Each row comes from the steps of one path. Every step used is in the known rows, and no mark comes twice. Write the path behind each row, first mark first.
In the rows, zero is written as 128.
Known rows
U -> L -> N -> V -> Q: [119  67 122 119 113 117  97 157 180 151 130 166 128  83 134 145 151 150
 147 178 126 182 130 122 147]
N -> V -> Z: [ 85 100 153 119 107 123 122 128 112 145 140 130 132 105  97 109 148  92
 128 168 125 150 100 130 162]
L -> H: [138 162 166 146 159 148 156 111 135 163 109 107 145 143 121 128 135 141
 107 122 137 125 161 142 143]
V -> Q: [122  89 154 126 110 110 151 126 137 150 138 109 190 142 155 140 163 113
  81 125  91 162 101 108 169]
V -> Z -> L -> Q: [117  90 119 112 106 121 149 140 143 114 171 136 179 160 150 141 154  98
  94 153 126 157 118 136  81]
N -> V -> U -> F: [131 154 120 112 133 122 107 181 100 114 108 121 125  40 171 165 102 148
 144 126  85  63  75 141 130]
U -> L -> N: [179 121  92 138 141 135 127 150 160 131 154 165 139 124 119 134 117 216
 106 134 110 188 177 134  90]
N -> F: [142 146 130 137 142 123 123 123 111 134 138 140 137 167 156 152  87 103
  59 140 119 129  94 121  80]
H -> V -> U -> L -> N: [181 117  81 132 120 122 113 144 138 117  96 143 101  91 110 120 119 252
 144 118 145 168 155 127 122]
H -> F: [123 144 178 129 134 155 135 178 101 112 107  99 134 152 155 134 114 119
  73 117  82 139  91 107 127]
V -> U -> L: [158 158 126 146 153 128 137 144 147  99 160 121 148 103 150 124  45 199
 144  88 114 125 129 121 112]
V -> U: [158 157 153 137 145 115 127 124 112 107 118  94 164 102 156 149 106 176
  92  93  88 103  91 122 126]
Q -> F: [143 146 116 156 148 126 127 115  84 113 141 130 136 145 160 127 127  91
 113  84  72 105 118 102 115]
V -> Q -> F: [120 120 122 146 116 109 124 100 112 131 141 126 148 153 183 150 143  68
 123 101  83 126  94  96 166]
Z -> L -> H: [134 160 159 115 154 133 151  90 149 142 140 112 140 162  94 136 140 109
 114 122 148  98 177 155 110]
Z -> F: [162 143 140 139 162 142 133 104 134 137 161 122 162 153 118 111 146  93
  73 139  93  77 139 128  73]
V -> Z: [110 115 140 128  95 124 156 106 115 144 153 115 163 157 109 115 143 117
  95 124 105 170 108 134 171]
V -> U -> F: [156 173 105 118 127 127 136 155 101 119 127 107 147  84 190 172  95 169
 112  89  62  78  83 141 133]
H -> V -> Z: [102  82 125 122  68 123 162 112  87 149 106 109 132 140  66  71 169 132
 121 129 145 178 117 121 197]
U -> L -> H: [136 167 142 147 164 153 166 128 168 152 141 129 131 141 121 112  79 169
 156 114 161 130 194 145 130]
V -> U -> L -> Q -> F: [154 155  79 167 160 129 113 169 128  79 145 148 131 113 237 155  58 139
 167  90 113  96 109  99  76]
N -> V: [113 103 169 132 155 124 113 162 104 125 116 129 152  68 109 107 145 122
 107 150  99 127 113 112 112]

Which path is each row?
[116 217 169 141 153 164 130 164 166 114  95  97  76 135 171 151  38 158
 166 102 155 108 121 138 151]  V -> U -> L -> H -> F
[ 78 173 174 103 109 156 136 116 148 130 128 100  83 196 114 150 121  74
 131 133 157 122 124 161 164]  V -> Z -> L -> H -> F
[110  92  75 127  95 116 125 120  88  97 133 146 110 164 144 117 166  67
 154 124 146 127 115 113 111]  H -> V -> Z -> L -> Q -> F
[ 80 140 160 101 122 127 124  85 150 149 142 130  99 148  72 128 150  78
 161 162 181 113 153 174 151]  N -> V -> Z -> L -> H
[108  57 143 123  76 106 158 130 114 159  87 101 159 126 107  92 190 128
 108 130 126 174 112  95 199]  H -> V -> Q
[109 111 138  97 102 111 144  82 126 121 195 124 162 178  89 123 147  90
 101 121 116 139 128 149 132]  V -> Z -> L
[143  90 131  99 143 110  81 137 128 116 132 162 120  87  76 149 182 137
 106 183 114 131 147 141  68]  Z -> L -> N -> V
[118  94  98 109 114  96  64  97 130 116 140 170  95 117 141 179 183  59
 151 155 109 118 111 122 124]  Z -> L -> N -> V -> Q -> F
[125 187 153 141 172 145 114 141 176 132 110 126  92  83 136 124  62 172
 200 126 175  96 158 146 141]  N -> V -> U -> L -> H
[138 102  77  95  71 107  96  81 121 135 126 169  68 189  75 152 150 111
  99 183 181 173 120 157 101]  H -> V -> Z -> L -> N -> F
[145 124  97 137 152 125 120 139 106  86 159 155 154 152 193 152 135  73
 115 109  96  98 119 108  43]  Z -> L -> Q -> F
[127 117 143 114 119 130 154 101 115 142  86 106 114 147  46  87 170 132
 137 126 180 125 183 138 145]  Z -> L -> H -> V
[147 130  67 164 135 130 117 175 106  80 102 142 104 102 194 118  82 154
 189  92 144 115 117  90  94]  H -> V -> U -> L -> Q -> F
[123 129 120 142 124 152 173 135 133 156  82 115 101 126  72  58 119 177
 175 115 193 153 195 128 166]  U -> L -> H -> V
[101 114 110 121  92 111 125  73 113 141 102 121  96 171 118 126 175  55
 174 108 167 110 142 120 186]  Z -> L -> H -> V -> Q -> F
[114 151  97 132 104 156 150  76 161 169 140 133  78 174  65  58 127  98
 186 158 211 109 182 152 158]  U -> L -> H -> V -> Z -> F
[140  98 116 128 154 138  94 178 150 129 130 177 116  66 106 117 131 187
 144 174 127 162 161 130  88]  U -> L -> N -> V
[133 140 169 131 154 110  93 148 103 104  99 107 139  49 140 138 111 153
 127 126 102  84  78 120 121]  N -> V -> U
